Known rows, with every step that occurs:
lomelin zefog fugu bupesu: -21.8 -32.1 -19.6  30.8  23.5  26.3 -11.3   6.2   3.3  -2.5  22.9  -4.1  12.3  18.7  11.0  35.2  41.8  26.0 -37.3  43.5  -5.7  19.6 -18.5  24.9  21.8  26.4 -32.5
bobub nuli:  26.2  13.3   4.5  24.5  36.8  11.0  -3.3 -16.3  12.4   8.9  37.2  11.6   8.9   3.6  22.0  24.2  15.9  10.1 -39.2   9.7  14.3  21.1 -25.6  26.3  16.5  20.0 -49.5
fugu bupesu belig nuli bobub volil:  42.5   0.8   2.2  46.3  29.9  38.5   2.6 -21.2  -1.4  21.8  48.3 -22.3  -8.6  14.1  38.0   6.4  40.3  24.3 -33.0  50.9  14.4  16.7 -43.8   0.5  -8.4 -14.2 -40.7
lomelin zefog fugu bupesu belig nuli:   6.5 -21.9  -7.0  33.0  12.8  30.7 -10.9   5.6  11.6   3.3  43.9 -21.6   2.1  41.7   2.6  37.3  45.4  34.7 -37.4  47.7 -19.6  20.9 -31.0  14.2  22.8  12.9 -47.4
lomelin zefog fugu bupesu belig nuli bobub:  14.5 -33.6   2.2  46.6  19.3  48.2  -0.5   3.5   3.8  -4.1  48.2 -34.5   7.2  41.0   4.3  28.7  47.6  28.8 -16.8  51.6  -2.4   8.7 -36.2   5.2  19.6  -3.5 -43.5
fugu bupesu belig nuli:  31.5   0.5  -4.5  35.6   1.4  31.8  -5.6 -19.4   9.2  11.6  53.1 -19.8  -8.8  26.6  19.5  20.0  39.8  28.5 -44.1  47.1  -4.6  20.5 -27.3   1.9  13.6   9.2 -40.4
volil bobub nuli belig:  38.9   7.5  14.4  13.3  30.9   9.1   1.3 -25.9  22.6   6.1  54.2 -12.5 -15.4  10.4  20.6  31.4   7.6  22.0 -32.4  17.3  28.7  10.2   3.8  27.0  -1.4  -4.2 -34.5
nuli bobub volil:  15.0  -5.2   3.4  28.6  48.3  26.5   6.5 -22.4  -6.6  11.5  39.1  -7.9   0.5  -4.4  41.0   8.4  22.0  13.7 -40.3  33.4  30.8  12.2 -41.9  10.9  -9.2  -2.4 -42.9
bupesu belig nuli bobub volil:  36.7  -1.0  12.1  33.2  38.6  30.4   4.6 -20.2  -0.3  18.4  53.6 -21.3  -5.8  16.6  32.9  10.2  30.7  21.6 -39.3  38.3  18.0  14.0 -51.6   3.1  -7.7 -12.4 -53.8
viba detam vudim:   4.5  -4.5 -24.6   9.2  11.1  13.7   1.4 -25.0   2.5  -3.3  47.8  13.1 -16.5   7.3  21.5  41.0  20.5  17.1 -23.7  27.5  30.5   7.7  -3.5  -1.9  12.4  21.8 -45.5
lomelin zefog volil bobub nuli belig bupesu:  32.0 -15.7  29.5  20.5  40.5  18.3  -5.8 -13.6  29.6   8.1  55.2 -22.2 -24.2  34.9   7.6  36.1  16.3  29.7 -43.8  25.7  -6.7  22.3 -17.5  12.8  20.8  -1.2 -36.5
belig bupesu:  15.1  -4.5   6.9  27.8  24.2  30.0  -3.3 -31.8   9.5  -5.4  49.9 -14.3   1.4  13.1  21.3  16.3  32.3  14.6 -51.9  37.5 -12.6  30.7 -26.5  -1.2  18.1  23.6 -41.2
lomelin zefog volil bobub nuli belig:  20.5 -16.2  18.9   7.4  41.3   5.3  -2.3  -3.5  25.8  12.6  48.2 -10.3 -25.2  25.3   9.4  41.9   1.9  29.1 -44.1  14.5  19.2   7.6 -11.3  31.5  16.5  -5.4 -37.6
bobub nuli belig bupesu:  49.4   8.4  13.9  26.0  34.3  22.5  -6.3 -28.3  19.8   8.5  63.8 -17.3 -10.2  18.2  21.0  19.2  29.3  25.0 -44.6  21.7  -9.0  24.6 -13.5  14.8   5.9  14.1 -35.4
fugu bupesu belig nuli bobub volil viba detam:  41.8  13.5   0.4  53.7  -1.4  30.2  -0.5 -23.6   3.1   7.6  62.6   3.6 -37.8  21.1  36.0  28.3  30.3  42.1 -18.6  59.0  25.9  17.3 -40.7 -30.1   0.1  -0.3 -65.1
volil zefog fugu bupesu belig nuli:  22.7  -1.2 -12.9  36.5   4.1  24.5 -10.7 -12.8   1.1   2.3  45.7 -12.0   3.7  39.1  11.1  30.9  55.1  25.8 -47.0  44.5  -4.8  24.2 -28.7   6.8  20.5  10.0 -64.4
fugu bupesu:   8.3  -5.9 -15.6  32.6  12.0  28.1  -1.6 -21.8   2.5   4.3  34.7  -0.8  -2.7   0.1  30.2  13.8  35.3  17.1 -45.8  41.9   9.1  18.9 -13.3  11.4  11.8  21.6 -24.1
belig bupesu fugu:  22.1  10.2   8.0  24.9  29.8  24.8 -14.9 -23.6  19.3   4.9  52.8 -22.6   5.8  15.4  16.3  -7.0  41.4  24.9 -43.3  30.5  -5.3  31.1 -34.6  -9.7  18.3  21.8 -37.1
detam viba volil bobub: -25.8   0.5   3.1  13.4  25.2  27.4  12.3 -33.6  10.1   8.6  30.3   8.8 -10.5 -14.1  23.0  21.4   9.7  24.3  -8.2  39.9  37.0  14.2  -2.8  -6.5   7.8  -9.5 -58.3
volil zefog fugu bupesu belig:  16.7  -6.7 -18.9  22.2  -3.6   0.7  -4.5  -4.8   6.7   4.9  39.6  -1.8  11.8  34.3  18.0  39.7  59.9  25.6 -56.6  34.2  18.8  17.0 -27.8  10.1  22.5   1.1 -49.4
viba volil zefog fugu bupesu belig nuli:  13.9   2.5 -15.1  37.0   9.0  28.5 -11.9  -7.0   2.2  17.5  41.6  -5.9   0.3  26.8  20.3  23.6  59.2  28.0 -40.2  52.8  -0.3  21.6 -29.5  -5.3  27.1   3.3 -72.7
bobub volil:   5.2   4.6  -5.1  14.6  43.5  11.3  -1.4 -21.9  -1.1  16.9  34.3   3.6  -2.0  -6.1  39.8  17.3  18.8  16.2 -59.3  28.5  18.4  25.1 -36.2  19.4  -5.6  14.9 -47.9
vudim detam viba volil zefog fugu bupesu: -34.4   2.4 -26.2  27.6   6.2  25.2   2.4 -14.5 -13.0  18.4  14.2  29.7   3.5 -12.7  27.4  19.0  43.4  25.5  -9.4  28.6  29.9  16.3 -17.1  -3.6  19.1  18.5 -63.1
fugu bupesu belig nuli bobub:  38.6 -10.6   6.8  49.5   9.7  46.8   6.3 -21.5   3.2   2.9  57.2 -31.9  -4.0  24.8  18.9  11.8  41.2  21.7 -24.6  49.8  10.5   6.0 -32.8  -6.0  10.3  -8.3 -37.3
volil zefog:  -4.3   1.7  -2.4  20.3  21.4   9.3   6.2 -33.7 -12.3 -16.8  44.3   2.9   7.6   9.1  27.0  31.3  26.6  15.0 -62.9  20.3  18.3  25.1 -19.9  16.2  29.0  26.1 -63.1
bobub volil viba:  -5.1  22.6  -2.8  33.4  22.3   9.9  -3.0 -21.5  -6.3   1.5  49.8  29.4  -7.5  -1.0  28.1  25.1   9.4  19.5 -54.8  47.1  18.1  31.2 -32.3   5.1  -6.3  19.9 -65.6
belig nuli:   3.9  -2.3   1.0  31.6  30.3  39.2  -5.1 -24.6  -2.3  -2.7  47.0 -12.1  -3.7   9.5  14.3  12.8  18.5  16.3 -42.3  36.8 -11.0  21.5 -24.3  11.3  12.8  28.2 -55.8
volil bobub nuli:  28.2  14.1  15.8  25.2  34.6  11.3   0.9 -27.7  23.4   3.3  32.7   3.5   1.1   5.9  19.8  31.3   6.0   8.0 -23.3  20.5  29.5  21.4 -11.2  16.8  12.3   2.1 -46.4

Rows:
 29.3  12.6  18.1  22.3  35.3  30.0   3.2 -38.9  25.0  16.7  54.1  -7.2 -21.9   1.8  21.5  18.8  21.4  34.0  -8.6  31.8   9.3  24.8   1.8  -2.4  -0.8 -11.9 -50.4 : detam viba volil bobub nuli belig bupesu
 32.4  19.8   1.4  60.1   6.4  33.7   0.7 -24.3  -2.9   8.2  61.4   4.7 -14.4  15.9  26.9  17.0  31.1  27.9 -31.0  68.8  15.6  24.2 -39.4 -13.3  -8.5  -6.1 -57.3 : fugu bupesu belig nuli bobub volil viba
-22.4 -12.3 -18.1  20.1   5.7   9.6  -1.5  -1.3   0.8 -10.2  54.1  34.5 -31.4  24.2   3.1  58.8   6.2  26.8 -31.2  39.1  19.8  13.3 -15.3  -8.4  29.5  26.3 -63.1 : lomelin zefog volil viba detam vudim
  5.5  13.9   3.2  44.7  27.1  24.1   4.8 -24.1 -10.3  -3.3  54.2  18.7  -4.9  -1.5  29.1  18.6  13.1  17.7 -37.9  51.9  28.7  21.2 -36.6  -1.3  -7.6   7.5 -60.8 : nuli bobub volil viba
-31.0   6.6  -9.8  14.9  27.3  22.3  14.7 -35.8 -16.0   4.1  38.4  22.3   1.8 -10.4  29.8  23.5  28.6  29.3 -36.5  26.0  26.5  24.7 -16.2   3.4  25.1  12.8 -81.9 : detam viba volil zefog
 16.6 -10.4 -19.6  18.9  -3.1   6.3  -8.6   5.1  17.6  15.9  37.8  -3.7   8.7  30.5  16.3  32.9  53.9  25.0 -47.9  38.1  14.7  10.8 -28.6  10.8   9.5  -1.5 -34.7 : zefog fugu bupesu belig
-37.9  13.7  -2.4  13.3  13.4  16.6  22.3 -36.2 -18.9  10.0  34.6  26.5  -2.5 -19.7  35.2  21.1  20.6  25.6 -19.9  13.5  37.6  18.1 -19.5  -8.2  29.5  21.4 -77.1 : vudim detam viba volil zefog
 57.1  21.9  22.1  22.3  35.6  16.5 -15.3 -30.1  36.4  11.0  62.5 -31.6 -10.8  22.1  12.5   2.1  31.9  31.8 -24.0  25.4  10.0  24.6 -12.3  -2.3   5.2  -3.5 -31.3 : volil bobub nuli belig bupesu fugu
-13.6   4.0  -5.9  20.0  27.9  16.7   7.5 -28.2 -10.0   2.9  41.3  11.3   4.0  -4.0  38.5  22.4  31.3  17.0 -54.8  31.2  22.9  23.3 -20.1   0.0  36.1  18.4 -73.8 : viba volil zefog
 23.3  19.5  24.7  18.9  21.5  27.6  10.1 -38.8  23.7  25.0  51.2  -2.7 -24.3  -6.9  26.7  18.6  14.7  32.1   7.1  20.7  22.9  18.1  -2.8 -12.0   4.3  -3.3 -45.4 : vudim detam viba volil bobub nuli belig bupesu
 53.7  14.3  21.7  20.1  38.6  11.6 -21.1 -11.6  39.5  26.4  56.8 -22.0 -20.6  28.8   7.6  -0.6  29.1  26.5 -38.8  20.0  10.0  18.4 -26.8  -4.1   8.6 -11.3 -35.1 : zefog volil bobub nuli belig bupesu fugu
 -2.0  -7.3 -10.3  26.8  46.8  18.0  -3.2 -11.9 -16.3  -2.3  27.9   3.0  18.1  11.2  25.8  25.8  40.7  10.9 -48.2  27.3  26.5  17.7 -41.6  18.9   1.9   4.1 -73.6 : nuli bobub volil zefog fugu
 -3.0 -15.0   8.3  12.4  23.5   9.9  -2.6 -10.0  15.9   6.5  29.2   2.5 -17.3  15.0  12.6  25.2   4.2   8.5 -53.8  31.7  28.7   7.9 -23.7   3.7  14.7  -4.5 -45.5 : zefog volil bobub
-38.7   5.8  -3.2   9.0  14.6  25.8  17.9 -19.8  -5.2  27.3  31.0  26.1  -6.9 -28.4  32.9  10.9  13.2  25.5  -4.8  17.5  35.4   9.8 -22.9 -11.3  16.1  18.4 -56.6 : vudim detam viba volil
 37.3  -0.9  28.2  18.0  45.9  13.9 -17.3  -7.5  39.1  16.2  57.9 -29.0 -19.9  37.8   1.0  12.9  25.8  36.9 -37.0  21.2   0.4  23.6 -28.1   1.5  23.8  -5.2 -34.4 : lomelin zefog volil bobub nuli belig bupesu fugu
 17.6  13.7   8.0   8.4  35.1  18.7   7.9 -28.3  20.0  21.7  47.7   3.0 -21.4  -6.3  22.0  23.4   9.4  34.1  -7.7  19.6  35.6  10.3   8.7  16.1  -5.5 -14.6 -50.8 : detam viba volil bobub nuli belig
-10.2  -2.3   6.9  16.6  26.7  21.9   6.8 -26.6  15.8   8.2  34.8  -2.5  -8.7  -8.0  32.8  19.8  12.5  13.6 -26.8  47.7  34.2  11.5  -6.9  -9.4  17.7  -4.0 -50.7 : viba volil bobub
 -3.7 -13.7 -26.2  32.8  18.7  26.2 -15.2  -0.4   3.9   8.0  22.6   4.8   9.5  10.1  17.8  18.9  44.9  15.5 -39.9  42.5   5.2  14.5 -18.0  17.2   5.8  19.3 -34.3 : zefog fugu bupesu
  9.0  16.7   9.0  55.7  30.9  40.5   0.2 -27.0 -12.4  -5.0  57.2  10.3  -9.8   2.7  22.8  12.8  12.9  18.2 -31.5  58.6  10.9  26.4 -37.4  -4.5  -8.6  12.6 -72.9 : belig nuli bobub volil viba
 16.2 -13.4  11.1  43.5  33.9  55.8   6.4 -25.2  -7.9  -8.8  53.2 -23.6   0.3  10.1  15.7   5.3  21.4  11.8 -23.1  40.8   4.2   8.3 -29.1   3.0   8.6  11.1 -50.1 : belig nuli bobub
 17.9 -23.8  -1.1  44.3  41.8  38.7  -3.9   1.6   1.0  16.3  37.9 -24.8   3.3  30.0  21.5  23.5  45.0  32.4 -27.0  52.3   3.1  18.3 -49.9  11.3   1.4 -10.0 -47.8 : lomelin zefog fugu bupesu belig nuli bobub volil
 11.6   1.6   3.5  32.2  44.3  19.4  12.1 -37.5 -20.8  -4.7  42.0  -1.7   5.4   0.8  42.7  18.6  28.2  14.2 -52.7  27.6  34.3  21.9 -38.4  11.6   8.5   3.3 -64.2 : nuli bobub volil zefog
 13.4  -5.2 -17.7  55.7  37.4  44.6 -12.2 -19.8 -16.6   3.9  25.6  -6.1   4.2  11.4  26.1   9.8  52.3  18.4 -33.3  51.8   5.3  23.3 -33.0  11.1   0.1   6.3 -63.0 : belig nuli bobub volil zefog fugu bupesu
 10.4  11.6 -16.7  33.9  14.3  20.3   5.2 -28.5  -6.7  -5.6  56.2  27.7 -23.9   2.1  27.1  38.1  16.3  19.1  -9.8  47.4  43.9  11.4 -16.4 -16.3  -5.6   6.7 -60.6 : nuli bobub volil viba detam vudim
 11.1  18.2  14.6   7.3  22.3  15.1  14.9 -28.1  17.8  27.8  44.8   9.1 -24.1 -14.7  27.6  23.7   2.2  30.3   8.3   9.1  48.5   3.6   5.0   5.4  -0.8  -8.0 -45.6 : vudim detam viba volil bobub nuli belig
 -4.6  -0.6  -3.1  24.6   2.8   7.4  -7.4  -1.5   5.5   1.7  50.1  34.5 -36.7  17.4  17.9  36.6   8.3  27.9 -48.7  31.2  23.4  10.9 -37.2 -18.5  22.9  26.0 -72.3 : zefog volil viba detam
 34.2  12.4  10.2  41.9   7.3  23.4   2.8 -21.7   3.8   1.7  68.6   3.1 -33.1  23.6  30.2  33.0  21.2  39.4 -22.7  47.0  27.1  15.8 -47.0 -26.5   1.5   1.3 -76.4 : bupesu belig nuli bobub volil viba detam
 23.5  12.3  -6.4  58.5  11.0  32.2 -11.1  -6.0  -2.1  10.4  51.8   8.9  -6.3  23.0  16.1  20.9  41.3  26.6 -26.4  68.2  13.1  21.4 -43.8  -7.4 -12.9  -7.2 -66.0 : zefog fugu bupesu belig nuli bobub volil viba
 34.9  27.3  16.5  19.2  41.0  27.2  -8.2 -32.2  34.9  27.6  56.7 -15.3 -15.4   5.6  14.0  -3.6  31.3  42.5  -0.1  26.3  16.3  25.1  -8.5 -12.2   0.6 -15.3 -47.1 : detam viba volil bobub nuli belig bupesu fugu
 30.1 -12.2  -3.2  50.8  12.0  41.4  -1.0 -14.9  -6.5  -4.9  49.3 -23.4   7.6  36.0  11.7  22.4  56.5  21.1 -25.6  46.7  11.1  10.6 -33.5   0.0  15.8  -7.3 -59.5 : volil zefog fugu bupesu belig nuli bobub
-32.6   0.8 -10.6  11.3  28.6  29.2  10.5 -20.8  -1.5  20.1  34.7  19.9  -3.8 -17.8  26.4  10.4  21.7  28.1 -22.2  30.0  21.4  15.8 -18.4   0.5  10.3   8.7 -63.0 : detam viba volil
-35.6 -35.9  -7.4  11.5  38.8  18.7  -7.5  14.0   3.6 -10.3  29.3  -4.4  20.0  24.8   1.5  43.1  27.1  22.1 -44.6  26.3  -4.5  16.7 -27.5  29.7  25.0  29.1 -52.1 : lomelin zefog fugu
 19.2  -3.1  -1.9  30.3  36.5  20.2  -4.4  -9.7 -10.6   4.2  40.6 -10.6  11.9  32.2  18.2  27.7  48.3  19.7 -44.5  33.2  17.3  18.3 -50.1   9.5   4.1  -7.4 -82.5 : bupesu belig nuli bobub volil zefog fugu
 17.0   5.2   6.6  41.9  47.6  35.3   7.6 -40.4 -23.1  -4.6  45.7  -9.7  -0.2   5.1  35.7  11.9  27.1  16.9 -46.5  35.4  15.8  26.7 -39.1   8.3   6.9   9.5 -75.5 : belig nuli bobub volil zefog
 31.6 -11.9  15.9  36.1  17.2  41.9  10.4 -18.6   2.1  -1.2  63.4 -31.0   0.1  27.4  15.5  15.7  31.3  18.8 -28.8  38.1  11.2   5.6 -39.1  -1.8  11.5  -7.3 -48.4 : bupesu belig nuli bobub
 49.4   0.6  23.3  22.8  32.9  17.2 -10.2 -20.7  30.3  16.1  53.5 -15.6 -27.6  26.2  13.9  20.8  19.0  20.4 -46.2  24.9   1.8  18.0 -17.4   5.0   7.6  -7.9 -38.9 : zefog volil bobub nuli belig bupesu
 20.7  -8.5  -5.5  49.6  17.6  44.8   0.2  -8.7  -6.6   9.6  46.1 -17.8   4.4  26.2  20.4  15.4  60.9  22.0 -20.1  53.8  13.7   8.3 -35.5 -12.2  22.6 -13.0 -68.1 : viba volil zefog fugu bupesu belig nuli bobub
 33.3  -6.0  -7.8  43.9  32.9  37.1  -9.6  -4.9   0.6  24.2  36.8 -17.2   0.8  20.9  26.9  10.4  49.1  23.4 -29.1  51.2  11.8  14.0 -48.5   4.7 -13.7 -14.8 -49.0 : zefog fugu bupesu belig nuli bobub volil
